Known rows, with every way that one mark hangs from another:
guvom(bofu(raro vule(fedip)) zuri): [-3.80 -0.83  1.54 -3.32  1.01  1.34  0.19 -1.52  0.89 -3.65  3.57 -4.73
 -1.66 -2.52 -3.17]
bofu(guvom(zuri) raro(sike) vule(fedip) zama(vofo)): [-2.90 -2.17  0.81  2.50  2.17 -2.26  1.62 -3.83  3.49 -1.28  0.61 -3.96
  1.91 -6.26 -7.63]
vule(bofu(guvom(zuri) raro(sike) zama(vofo)) fedip): [-2.80 -2.07 -1.88 -0.45  2.17 -2.26  0.49 -1.89  1.56 -6.17 -0.63 -3.37
  0.99 -1.52 -6.53]
vule(bofu(raro(sike) zama(vofo))): [-2.54 -2.21  0.07  0.20  0.89 -0.91 -0.03  0.62  1.13 -5.94 -3.27 -3.80
 -1.55 -1.63 -4.20]
guvom(bofu(vule) zuri): [-2.74 -1.46  2.41 -3.40  0.31  2.56  0.59  0.33 -0.36 -3.62  3.49 -4.64
 -2.70 -1.98 -3.13]
bofu(guvom raro(sike) vule zama(vofo)): [-2.58 -2.77  1.99  4.43  1.11 -3.05  1.60 -2.07  3.65 -0.69 -1.68 -3.95
  0.80 -6.53 -7.24]
fedip(vule(bofu(guvom(zuri) raro(sike) zama(vofo)))): [-2.67 -1.21  0.99  0.29  1.17 -0.54  1.13 -1.21  2.14 -4.27  0.81 -2.47
 -2.98  1.24 -4.32]
fedip(vule): [-5.42 -0.94  2.66 -3.84 -0.80  0.92  2.03  2.41 -0.48 -2.63  1.02 -4.24
 -4.14  2.96 -1.16]
zama(vofo): [-4.80 -2.41  2.77 -1.72  0.46 -0.49  2.38  0.46 -1.33 -2.97 -1.53 -3.52
 -1.93 -0.38 -2.15]
sike(raro): [-5.90 -2.04  2.97 -2.32 -0.84 -0.21  3.42  0.98 -1.10 -2.76 -1.02 -4.81
  0.08  0.26 -2.08]
guvom(bofu(raro vule zama) zuri): [-2.16 -1.34  2.52 -1.01 -0.17  1.54 -0.74  0.43  1.93 -2.83  2.57 -4.61
 -1.98 -2.92 -3.16]
fedip(vule(bofu(raro))): [-4.73 -0.69  1.15 -2.70 -0.16  0.31  1.28  1.11  0.86 -5.30  0.46 -3.37
 -4.21  2.70 -1.05]
guvom(bofu zuri): [-3.01 -1.43  2.19 -4.73 -0.09  2.28  0.54  0.38 -1.62 -4.00  2.88 -4.34
 -3.33  1.23 -3.13]
vule(bofu(zama)): [-2.83 -2.30 -0.20 -2.48 -1.19  0.19 -0.17  5.04 -0.21 -6.74 -2.17 -4.52
 -1.56  0.29 -2.52]
guvom(bofu(zama)): [-3.01 -2.21  1.89 -2.87 -1.03  0.29 -1.76  5.11 -0.47 -3.95 -0.19 -5.25
 -2.39  0.72 -2.94]
bofu(guvom raro(sike) vule(fedip) zama): [-3.60 -2.10 -0.13  1.25  0.53 -2.91  0.86 -0.58  3.43 -1.64 -0.79 -5.44
  1.95 -5.80 -7.51]

Rows:
[-5.21 -1.37 -1.63 -4.31  0.50 -1.05  0.66  0.98  0.06 -7.42 -1.17 -4.54
 -0.57  0.17 -2.35] => vule(bofu(raro) fedip)
[-3.36 -2.37  1.70  2.57 -1.24 -2.54  1.60  0.71  3.67 -1.19 -0.37 -4.55
  0.82 -4.91 -4.93] => bofu(guvom raro vule zama)
[-3.37 -1.82 -2.05 -2.02  0.29 -1.95  0.45  0.44  1.55 -6.49  0.33 -3.97
  0.93 -0.27 -4.68] => vule(bofu(guvom(zuri) raro zama) fedip)
[-2.69 -2.19  2.16 -1.56 -0.79  0.60 -1.68  5.02  0.79 -3.55  0.40 -5.55
 -1.79 -2.64 -3.06] => guvom(bofu(vule zama))
[-4.45 -1.94  1.73  0.96 -0.36 -2.24  3.38 -2.14  2.44 -1.42  0.52 -4.12
  0.01 -4.42 -4.74] => bofu(guvom raro vule)
[-3.25 -2.31  0.44 -0.91 -0.49 -0.99  1.43  1.73  1.78 -2.29  2.01 -4.95
  1.94 -4.06 -5.44] => bofu(guvom(zuri) vule(fedip) zama)
[-4.05 -1.23  0.86 -2.53  1.48 -0.13 -0.66 -0.23  0.93 -3.75  0.71 -5.60
 -1.60 -3.47 -4.81] => guvom(bofu(raro(sike) vule(fedip)))
[-2.85 -1.54  1.31 -0.64  0.38 -0.19  1.01  1.37  1.20 -4.77  1.39 -2.36
 -2.89  2.28 -2.85] => fedip(vule(bofu(guvom(zuri) zama(vofo))))
[-3.25 -2.31 -1.97 -0.05  1.91 -3.36 -0.12 -0.31  1.67 -6.40 -2.10 -3.68
  1.03 -1.70 -6.36] => vule(bofu(guvom raro(sike) zama(vofo)) fedip)
[-3.13 -2.72  1.20  0.93  0.81 -1.75  1.48  0.22  2.07 -2.14  1.54 -3.81
  2.04 -4.67 -5.26] => bofu(guvom(zuri) vule(fedip) zama(vofo))
[-3.52 -2.15  1.30  2.49  1.11 -2.59  1.73 -2.42  3.76 -1.42  1.29 -3.50
  1.97 -5.33 -5.16] => bofu(guvom(zuri) raro vule(fedip) zama(vofo))
[-2.88 -1.39  2.05 -0.61  1.35  0.40 -1.06 -0.48  2.10 -3.20  2.39 -4.18
 -0.80 -3.34 -3.22] => guvom(bofu(raro vule(fedip) zama(vofo)) zuri)
[-4.29 -1.87  0.45 -2.41  0.33 -0.60  3.28 -1.08  0.64 -2.61  2.91 -4.53
  0.97 -3.63 -5.33] => bofu(guvom(zuri) vule(fedip))
[-3.49 -2.25  2.16  0.95  0.68 -1.22  0.78 -0.48  1.29 -1.78 -3.19 -4.35
 -1.18 -2.22 -4.70] => bofu(raro(sike) zama(vofo))
[-2.57 -2.52  1.36 -1.25 -1.58 -0.56  2.13  1.49  0.31 -2.04  0.99 -4.19
 -0.12 -0.03 -5.33] => bofu(guvom(zuri) zama)
[-4.08 -2.04 -1.82 -4.25 -0.38 -0.58 -1.03  5.46 -0.27 -7.64 -1.80 -5.20
  0.07  0.24 -2.70] => vule(bofu(zama) fedip)
[-4.74 -1.32 -2.03 -4.27  1.25 -0.76  0.59 -0.19 -0.06 -7.28 -1.70 -4.97
 -0.81 -0.63 -4.32] => vule(bofu(raro(sike)) fedip)
[-3.20 -1.80  1.12 -0.30  0.20 -1.08  0.63  2.61  1.27 -4.89  0.20 -2.66
 -2.77  2.30 -2.67] => fedip(vule(bofu(guvom zama(vofo))))
[-2.04 -2.29  0.15  1.19  0.45 -1.64  1.26 -0.98  1.78 -5.42 -0.46 -2.49
 -0.53 -0.81 -4.41] => vule(bofu(guvom(zuri) raro zama(vofo)))
[-2.60 -2.48  2.69  0.06  0.29 -0.11 -1.68  3.82  0.97 -3.37  0.00 -4.57
 -1.64 -3.05 -2.84] => guvom(bofu(vule zama(vofo)))
[-3.93 -1.86  2.25  0.63 -1.40 -0.51  0.78  2.30  2.71 -1.74 -1.31 -5.33
 -0.40 -4.66 -2.55] => bofu(raro vule zama)
